Every row comes from one small tree of marks. The marks that hang from a mark follow it in brackets, in alphabetical order. Every link used is in the known rows. Which tree was each row made from?
Known rows
W(M(C G Y(U))): [-10.3  -7.7  -7.1   4.6   0.5  -6.2  -9.3  -1.2  17.3   8.6  11.5  16.1
  -1.9   8.9  -6.2  -0.2   7.2  -5.3   1.1   4.1  -5.1  20.9 -22.5  -0.8]
U(Z): [ -3.6   5.2  -9.2  12.3   3.7  -0.2  -4.3  -0.8   2.3  -1.0   1.8  -7.7
   4.6 -12.1  -2.9   1.1   5.2  -3.8   1.1   2.2   0.2  -4.6 -21.3   5.1]
Z(M(C G Y(U))): [-21.4 -12.9   2.1  11.6  -2.4   0.4  -0.5  -3.2  17.7  15.0  10.8   0.1
  -1.7  15.8  -0.5  -8.8   6.6 -12.0   3.4 -17.3 -10.7  11.9  -5.9   8.6]
Y(U(C)): [  4.9   4.4   3.4  17.7   9.0   6.4   5.3  -0.7   7.6   5.7   1.2   2.7
   5.9  -5.6  -3.9  -4.9  -4.6 -17.4   0.8  -8.7   0.5   3.3 -11.3   5.8]
E(M(C G Y)): [-14.1  -7.2  -9.0 -17.4  -3.1  -3.7 -10.0  -0.6   6.7   4.7   6.5  -4.9
  -3.3   7.7 -11.0   0.1  10.3   1.5   1.1   7.3  -5.8   5.5 -20.5  -4.2]
W(M(G)): [  3.2   6.8  -1.2   2.5   1.5 -10.0  -5.4   1.6   5.4   8.0   0.7  14.7
  -2.0   8.0  -6.4   3.3   1.1  10.2   2.8  13.7  -1.2   7.0 -13.3  -3.2]
P(U(G W)): [ -5.1   7.7  12.1  18.6  -2.4   6.2 -12.8  -5.0   1.7  -1.8   5.6 -43.4
  -4.3  -8.2  -6.5  -1.7  -5.4  -8.2   1.8 -14.4  -3.6  30.5  -3.7 -21.3]
Z(M(C)): [-13.0   0.5  17.8  19.5  -1.9  11.1   6.5  -1.3   3.4   3.2   2.5 -16.3
  -3.0   2.2   5.6  -1.8   5.6  -5.2  -0.9 -16.0  -6.7   7.6   0.4   1.7]
P(M(C G) U): [-12.7 -11.2  -3.2  39.7  -8.5  -1.5 -19.4  -1.6   3.2   4.8  18.4 -22.5
  -7.1 -21.4  -1.2  -7.1   0.6  -1.0   5.8 -11.9  -5.2  12.4  -2.2  -2.0]
P(M): [  5.1 -10.2   5.2   4.7  -6.8  -1.4 -14.3   0.4  -5.5   6.9   8.5   2.8
   0.7  -8.6   0.2  -1.7  -4.3   1.4   2.3  -6.8   0.3  -5.0  11.3   5.1]
Y(U(C G P(M))): [ 12.8   3.7  13.6  44.2   8.5   4.7  -4.3  -5.2   9.2   8.5   7.9  -8.5
   0.8 -11.1  -7.2  -3.0 -14.0 -19.7   2.0 -23.3  -5.9  -0.8  -9.6   2.0]
U(G W(M) Z): [  4.6  17.8   9.3  13.8   2.8   1.1 -17.0  -2.5   4.5   1.3   1.3 -22.2
   3.1  -9.7 -11.1   7.5  -0.9  -2.2   1.3   3.7  -1.8  22.1 -31.2 -15.2]
P(M(C G Y(U))): [-10.9 -27.3 -12.2  11.6  -8.0  -6.8 -19.9  -2.3  12.6  13.5  20.1   8.7
  -1.6  -4.5  -2.8  -9.4   1.0  -9.0   5.6 -11.5  -6.5   6.5  -1.5   9.5]
U(E(M) W Y Z): [  2.1  16.0   1.6  -4.3   2.9  14.7 -11.2   3.0   0.0   4.9   8.7 -37.7
   7.5 -17.7 -20.0   8.7  -2.4 -10.9  -0.5  -4.6  -4.3  15.5 -32.4  -9.7]
Z(M): [ -5.4   3.8  19.1   5.1  -0.8   5.7   5.5  -0.6   0.5   8.3  -0.7  -5.2
   0.4  11.1   2.4  -1.6   1.6  -1.4  -0.2 -13.3  -3.9   0.3   7.3   2.9]
U(Z(M)): [ -8.3   8.4  10.4  17.0   2.3   5.6   0.2  -1.1   2.1   6.3   0.8 -13.7
   5.1  -1.6  -0.7  -0.4   6.7  -5.1   1.0 -10.8  -3.5  -5.3 -13.5   7.4]
U(G P Y Z): [  3.4  16.5  -3.0  41.8  17.7  -1.2   1.8  -2.1   6.0  -2.1   1.7 -34.4
   0.3 -16.0 -15.1   8.6  -1.8 -11.1  -1.1 -16.5  -8.8  -9.4 -43.8   0.1]
P(M(Y) U(C E)): [ -0.2 -15.4  13.0  21.5  -2.3  10.0 -18.4  -2.2  -9.7   8.5  17.0 -15.2
  -5.4  -9.2  -3.0   1.3  -5.1 -10.5  -2.4 -26.1  -6.2   4.4  11.3   2.1]
Y(U(C G)): [  9.4   9.8  18.6  31.5   9.2   4.0  -3.5  -3.0  10.1   4.4   1.5  -1.8
   0.7   2.9  -9.0  -3.2  -8.1 -17.9   2.7 -13.4  -4.3   9.8 -14.7  -1.5]
E(M(G Y)): [ -6.8  -3.8  -7.9 -31.5  -1.8  -9.0 -10.8   0.0   2.9   9.5   3.8   6.7
   0.1  16.1 -13.9   0.2   6.8   4.8   2.3  10.5  -3.1  -1.7 -12.5  -2.6]
Y(U(E G P W)): [  1.1   8.3   7.9  24.2   0.4  14.4   3.0  -7.1  19.1   1.4   6.8 -20.4
  -3.2   1.2  -3.5  -0.6 -15.8 -20.0   1.0 -15.7 -10.1  33.4  -3.4 -15.7]
Z(M(C Y)): [-17.9 -12.1  12.1   1.6  -2.5   7.0   2.8  -2.6   1.6   6.1   4.7 -13.6
  -3.7  10.5   4.2  -0.4  10.1  -5.4  -3.6 -19.8  -8.6   2.3   1.8   4.1]
E(M): [ -0.1  11.3   8.8 -19.5  -1.0   3.7  -4.6   1.2  -1.7   0.5   0.3   0.2
   2.9   4.5 -10.1   3.1   4.0  -0.2  -0.4   8.5   1.8   4.0  -9.7  -8.3]
Z(M(G Y(U))): [-14.1 -10.1   3.1  -2.9  -1.2  -4.9  -1.1  -2.3  14.0  20.6   7.9  10.3
   1.7  24.6  -3.4  -8.9   3.7  -8.7   4.4 -14.4  -7.8   4.0   0.4  10.0]
M(C G Y(U(Z))): [-18.9 -12.0 -26.1  19.5   1.9  -5.4  -9.9  -3.1  20.6   5.5  13.0  -2.9
   2.4  -7.4  -6.1  -6.4   9.8 -13.9   4.8  -2.7  -6.6   6.8 -34.2   9.6]
U(P): [ -1.5   3.5 -10.6   8.1   6.5   2.3  13.9  -2.3   4.2  -1.8  -2.8  -9.3
  -0.6  -5.0   1.2   2.1  -1.0  -3.1  -3.3  -2.5  -2.3  -5.3  -6.8  -0.9]
M(C G Y): [-14.4 -18.5 -17.6   2.5  -2.0  -7.6  -5.4  -1.6   8.1   4.3   6.4  -5.8
  -6.1   2.7  -0.7  -3.1   7.1   1.2   1.8  -1.2  -7.6   1.3 -10.0   3.4]
W(M(C)): [ -2.5   6.3   8.3  12.4   0.8   4.2  -2.7   0.6   2.4  -4.1   3.3   0.7
  -3.3  -4.6  -1.0   7.1   6.2   1.4  -3.3   5.9  -1.2  16.1 -16.2  -7.9]

Write each row's tree
[  0.6 -11.1  -1.1  -4.5   2.3  14.3  -0.7  -2.6   7.7  11.5   8.1 -11.8
   3.7  -0.6  -3.3  -3.0  -9.8 -22.0  -1.9 -16.4  -5.5  20.3   0.8  -1.5]  M(Y(U(C E W)))
[  7.0  11.9   5.6  30.0  14.0  -0.7   6.0  -1.6   3.4  -0.4   0.4 -26.6
  -4.1  -3.5 -12.1   7.6  -6.6  -7.3  -2.1 -18.8  -8.9  -4.6 -22.1  -4.5]  U(G P Y)
[ -5.0  -4.8  16.2   4.0   8.0   7.9   7.0  -2.0   5.8  17.0   3.2   0.0
   5.5  13.3  -2.7  -5.2   2.4 -19.8  -1.7 -24.5  -5.2  -1.5  -2.9  11.9]  Z(M(Y(U(C))))
[ -1.4  10.6  18.0  20.4  -0.7   9.4 -11.6  -3.9  15.5   0.1   8.9 -14.8
  -1.3  -4.0  -7.4   2.1  -3.9 -14.0   0.9  -4.6  -4.2  45.7 -20.2 -20.6]  Y(U(G W(M(C))))
[ -4.9   5.0   2.6   5.9  -0.8  11.5  -3.2  -1.2  13.3   2.1   9.0 -10.6
   4.1 -12.5  -2.8   0.6   0.0 -13.0  -1.5   0.7   0.3  39.0 -17.3 -14.0]  Y(U(W(M(C))))
[ -9.2   5.8  -3.3   0.0  -3.1   0.0  -6.5   0.6   8.6   1.4   4.5  -7.5
  -2.7  -0.6 -10.0  -1.2   6.4   2.1   3.8  10.8  -4.2  10.2 -21.3  -7.3]  E(M(C G))
[ -9.0  -8.9  -8.4  -0.5   0.7  -8.3  -8.7  -0.3   6.4   5.5   6.2   6.0
  -5.8   6.6  -4.2   4.3   9.2   5.9  -0.7   7.1  -5.8  10.4 -18.8  -2.0]  W(M(C G Y))
[ 10.8  12.9  16.8  42.1  10.1  11.2   8.5  -4.7   5.8  -0.9  -2.1 -17.1
  -8.6   1.8  -2.7   5.7 -13.1 -11.1  -2.5 -16.2 -12.0   3.6  -9.9  -5.4]  U(C E G P)
[-14.5  -1.7   7.9  24.8  -3.0   1.8   3.6  -1.1  10.2   9.6   3.6 -13.1
  -5.0   6.3   3.0  -6.0   4.4   0.1   4.3 -10.5  -9.8   5.3  -4.5   4.1]  Z(M(C G))
[-10.7   2.3  17.5  -2.4  -1.8   5.4 -16.8  -4.7  13.1  -1.3  11.0  -2.2
  -2.4  14.6 -15.4   1.9   6.8 -16.6  -0.3  -6.2  -6.8  25.9 -22.4 -12.3]  E(M(C Y(U(G))))
[  2.0  16.3  31.7  24.2   0.7  13.8 -14.1   0.8   3.9  -4.7  10.2 -22.9
  -9.2   4.1 -18.5  11.3  -3.0  -9.1  -1.0 -12.9 -12.8  22.8 -25.1 -15.4]  U(E(M(C)) G Y)
[ -1.7  -5.8  -7.0 -15.3   1.3 -13.7  -9.4   0.6   2.8  10.6   3.3  17.0
  -2.5  15.5  -7.3   4.3   5.3   9.9   0.2  10.2  -2.9   2.6 -11.9  -0.7]  W(M(G Y))
[  8.9 -12.9  17.3  18.8   1.9  -1.4 -20.9  -3.9   2.6  13.9  12.8   4.0
   0.8   2.2  -9.9  -3.6  -7.0 -17.1   2.6 -24.0  -5.4   0.4  -1.6   6.1]  P(M(Y(U(C G))))
[-17.8   6.8  10.0  36.4   1.5  13.4   1.3  -2.9  15.7   4.1   9.5 -14.1
   5.5  -7.8   0.3  -5.0   8.7 -20.4   1.9 -17.0  -5.6  12.8 -23.6   7.0]  Y(U(Z(M(C))))
[  2.2   3.8  20.4  -0.6   2.6  -4.1 -15.7  -3.8   9.6   4.6   7.4  20.6
  -1.4  22.7 -11.6   5.9   1.3  -8.0  -1.5  -3.0  -3.7  22.2 -14.8  -9.0]  W(M(Y(U(G))))
[-17.5  -1.6  18.7  29.3   1.0   4.5 -10.1  -5.9   6.4   2.2   5.8 -25.5
  -3.7   6.3  -3.0   2.1  11.2 -10.0  -0.3 -22.7 -12.8   4.6 -23.2   2.3]  U(G Z(M(C Y)))
[ -3.8   3.8  -2.4  17.0   0.3  -4.4  -5.4   0.8   8.7   2.0   4.3   3.2
  -5.3  -1.9  -3.3   3.0   3.9   6.5   1.9  10.5  -4.2  14.0 -20.2  -5.7]  W(M(C G))
[ -0.5  14.3  -3.1  46.0  19.3   7.2  -1.4   1.9  -4.5   2.6   5.9 -45.9
   5.4 -34.0 -15.4   4.1   2.1 -16.8  -1.7 -21.6  -2.3  -6.7 -43.4   4.4]  P(U(C Y Z))
[-13.5   5.1  -1.4  44.0   7.5   1.0   0.0   2.1   8.7  11.4   7.8 -34.6
   1.3 -13.2  -8.5  -1.1   7.1  -6.8   4.3 -19.3 -11.7  -6.0 -37.5  11.9]  U(Y Z(M(C G)))
[-10.5  -8.8   9.3  17.6  -0.7   2.1 -12.0  -5.7  14.1  -2.0  10.5  -2.2
  -4.9   9.5  -4.9  -1.6   3.1 -16.4   0.1 -14.6  -8.3  21.0 -13.2  -3.6]  M(C Y(U(G)))
[ -0.5   9.5   9.4  28.2  -2.9  12.1 -16.0  -5.3  17.1   1.7  11.2 -18.7
   2.3  -5.7  -7.9  -1.6 -10.4 -20.3   5.1 -10.9  -7.5  33.8 -17.4 -10.3]  Y(U(E G W Z))
[ -3.3  16.8  10.2  49.4  10.8   1.1 -15.6  -1.5   0.5  -3.1   9.6 -42.2
  -1.2 -18.1 -18.3   5.9   2.3 -11.9   1.3 -21.4  -6.4   8.3 -39.6  -6.6]  P(U(G Y Z))
[  9.6   8.6  25.2  28.5   2.4   4.5  -9.9   0.5   0.9   0.3   6.8 -12.1
  -8.2   8.4 -11.2   8.0 -10.5  -5.5   0.4 -18.6 -11.5  11.0  -7.9  -5.6]  U(E G Y)
[ -1.9  17.3  19.3  57.2   6.2   9.4 -17.9  -1.7   1.9  -3.7  13.9 -37.4
  -5.8 -12.1 -16.9   8.7  -3.6 -13.2   0.7 -23.8 -11.0  18.1 -30.7  -8.6]  P(U(E G Y Z))
[ -4.5  10.6  10.3  23.3   9.6   4.7   1.4   2.4  -1.3  10.4   3.6 -26.0
   6.3  -7.7  -9.2   3.6   4.6  -8.6  -0.1 -22.1  -5.7 -10.8 -26.5  11.1]  U(Y Z(M))
[ -4.3 -15.8  -7.3  25.4  -8.9  -5.5 -16.5  -0.2   4.2   7.6  12.5  -4.9
  -4.8 -14.1   0.3  -6.2  -1.9   3.3   6.4  -5.0  -5.4   0.0   0.7   5.8]  P(M(C G))
[ -1.5  -5.2  19.0   9.1  -3.9   4.0 -14.4  -5.1  11.7   2.6  11.6  13.8
  -6.6  24.2  -5.8   1.2  -5.3 -14.2   1.1 -14.8 -10.3  22.8   2.4  -5.0]  M(Y(U(E G)))
[ -4.0 -24.1 -10.9  -2.8  -7.1 -12.3 -20.5  -1.5   8.7  18.3  17.1  18.8
   1.9   4.6  -5.7  -8.9  -2.7  -5.4   6.7  -8.2  -3.5  -1.0   5.5  11.5]  P(M(G Y(U)))
[ -1.1  -4.2 -24.6  29.7   2.3  -8.9  -7.8  -2.0   7.4   9.9   7.9 -11.8
   2.8 -23.6  -4.2  -2.8  -2.6  -0.4   5.5  -2.7  -4.5 -17.8 -20.3  11.4]  U(P(M(G)) Z)
[  3.6  -5.1   9.3  44.1  -3.5   4.8 -17.0  -0.6  -1.4  12.5  15.8 -14.8
  -6.9 -13.2  -3.9  -4.6 -11.5  -4.3   5.6 -17.6  -7.6   6.9   5.7   1.4]  P(M(G) U(C E))
[ -7.6  -6.5   2.2  -5.0   1.0   0.8  -6.0  -0.6   0.7  -1.1   5.7   3.4
  -3.9   3.7  -1.9   8.6  10.7   1.1  -6.1   2.2  -2.9  12.2 -15.1  -4.5]  W(M(C Y))
[ -2.2   2.8  -7.6   8.6   0.6  16.7  11.8  -4.1  16.2   3.9   6.5 -17.0
   1.9  -6.6   0.9  -1.8 -12.7 -19.1  -1.3 -10.5  -5.7  26.5   0.9 -10.2]  Y(U(E P W))
[  5.3  17.4  32.8   2.6  -6.0   9.6 -15.3  -1.9   3.0  -2.9   4.4   0.8
  -6.9  19.3 -13.3   7.6  -4.4  -2.5   0.9   0.6  -7.6  20.6  -5.0 -17.0]  U(E(M) G)
[ -7.1   8.8  19.1  24.2  -2.0  13.1  -1.4  -1.1   4.1   5.4   4.4  -9.1
   0.4   4.8   1.0   2.0   1.8  -6.8   0.8 -13.9  -8.4   5.0  -5.6   5.9]  U(E Z(M))
[-13.5 -17.0  -4.3  -1.6  -7.0  15.9  -5.4  -3.9  13.6   2.9  15.2 -14.6
  -1.6  -2.5   1.8  -2.8  -2.6 -19.9  -1.7 -14.3  -8.0  35.1   0.9  -7.4]  M(C Y(U(E W)))
[  5.2   7.8   2.8  31.7   6.9  11.3  -1.4  -0.2   1.0   0.9   1.9 -11.3
   1.8 -13.8  -2.9   3.1  -3.2 -10.4  -0.2  -6.0  -5.0  -3.0 -20.5   6.9]  U(C E Z)
[  3.3  -1.6  -3.1   1.9  10.4  -7.5  -3.9   0.0  11.0  17.2   4.7  20.7
   3.0  10.1 -11.5  -0.5   0.8  -7.6   1.3   1.7  -2.7   5.7 -23.7   5.1]  W(M(G Y(U(C))))
[ -7.7 -14.2 -12.3 -24.5  -1.3   2.8  -4.4  -2.9   8.5   9.4   7.7  -9.0
   6.7   0.1  -3.3  -5.3  -1.5 -14.8  -0.4  -8.1  -0.3  17.7   0.9  -3.2]  M(Y(U(W)))
[  7.4  13.3   9.2  39.6  11.4   1.2  -7.7  -2.9   2.4  -0.2  -2.2 -19.9
   1.5 -11.4  -9.5   1.9  -1.0 -10.2   2.2  -8.3  -4.6  -6.3 -32.7   2.8]  U(C G Z)
[  0.5  15.3   6.5  -4.8   1.5  14.0   7.3  -1.3   4.4  -2.2   1.5  -4.4
  -2.7   5.5  -7.0   8.1  -2.7  -4.6  -3.9   3.2  -5.4   9.1  -7.9 -12.0]  U(E(M) P)
[ 10.6  -3.7  -2.9  25.0   8.6   4.4   5.4  -1.4  -4.0   8.1   2.5 -14.4
   1.5 -21.6  -0.4  -0.1  -8.1  -7.3  -1.7 -15.2  -2.2 -18.6  -2.6   7.6]  U(C P(M))
[ -3.9  -1.0  11.0 -29.8  -5.4   7.8 -10.9  -0.5  -2.1   2.5   6.2   7.3
  -2.3  19.2  -9.8   7.1   3.3  -2.0  -3.5   2.0  -4.6   9.9  -0.3  -6.6]  U(E(M(Y)))
[-10.2   9.9  10.4  21.4   2.9   8.3   0.3  -2.1  12.4   9.6   5.9  -3.0
   8.9  -0.2  -2.7  -4.6   4.9 -17.0   2.7 -13.8  -2.7   6.1 -17.0   8.7]  Y(U(Z(M)))
[  6.7  12.0   9.1   5.2   2.3   5.9  -4.4   1.7   3.9   9.0   1.6   0.2
  -2.2   6.8 -13.1   1.2  -6.0  -2.1   3.5   5.4  -6.5   4.6 -13.9  -3.5]  U(C E(M(G)))
[  3.1  -8.2  -7.6  25.0  -5.4  -0.6  -4.9  -1.8   6.1   9.9  11.0   0.5
  -6.8  -4.2   0.9  -1.3 -12.4   2.2   4.2  -7.3  -9.7  -2.9   9.0   3.6]  U(E P(M(G)))
[ -1.9 -25.5 -11.9  -7.4  -7.5 -14.8 -21.1  -0.2  -1.7  15.8  11.7   8.0
  -1.9   2.8  -3.3  -4.7  -1.6   6.1   4.8  -5.1  -4.1 -11.3   8.6  10.3]  P(M(G Y))
[  6.8  11.1   1.8  28.5  13.1  10.7   9.7  -6.2  14.9   5.3  -0.9 -32.7
   3.4 -12.3  -7.2  -3.4 -13.6 -24.2   0.6 -18.3  -6.0  15.4 -19.4 -10.2]  Y(U(C G P W))
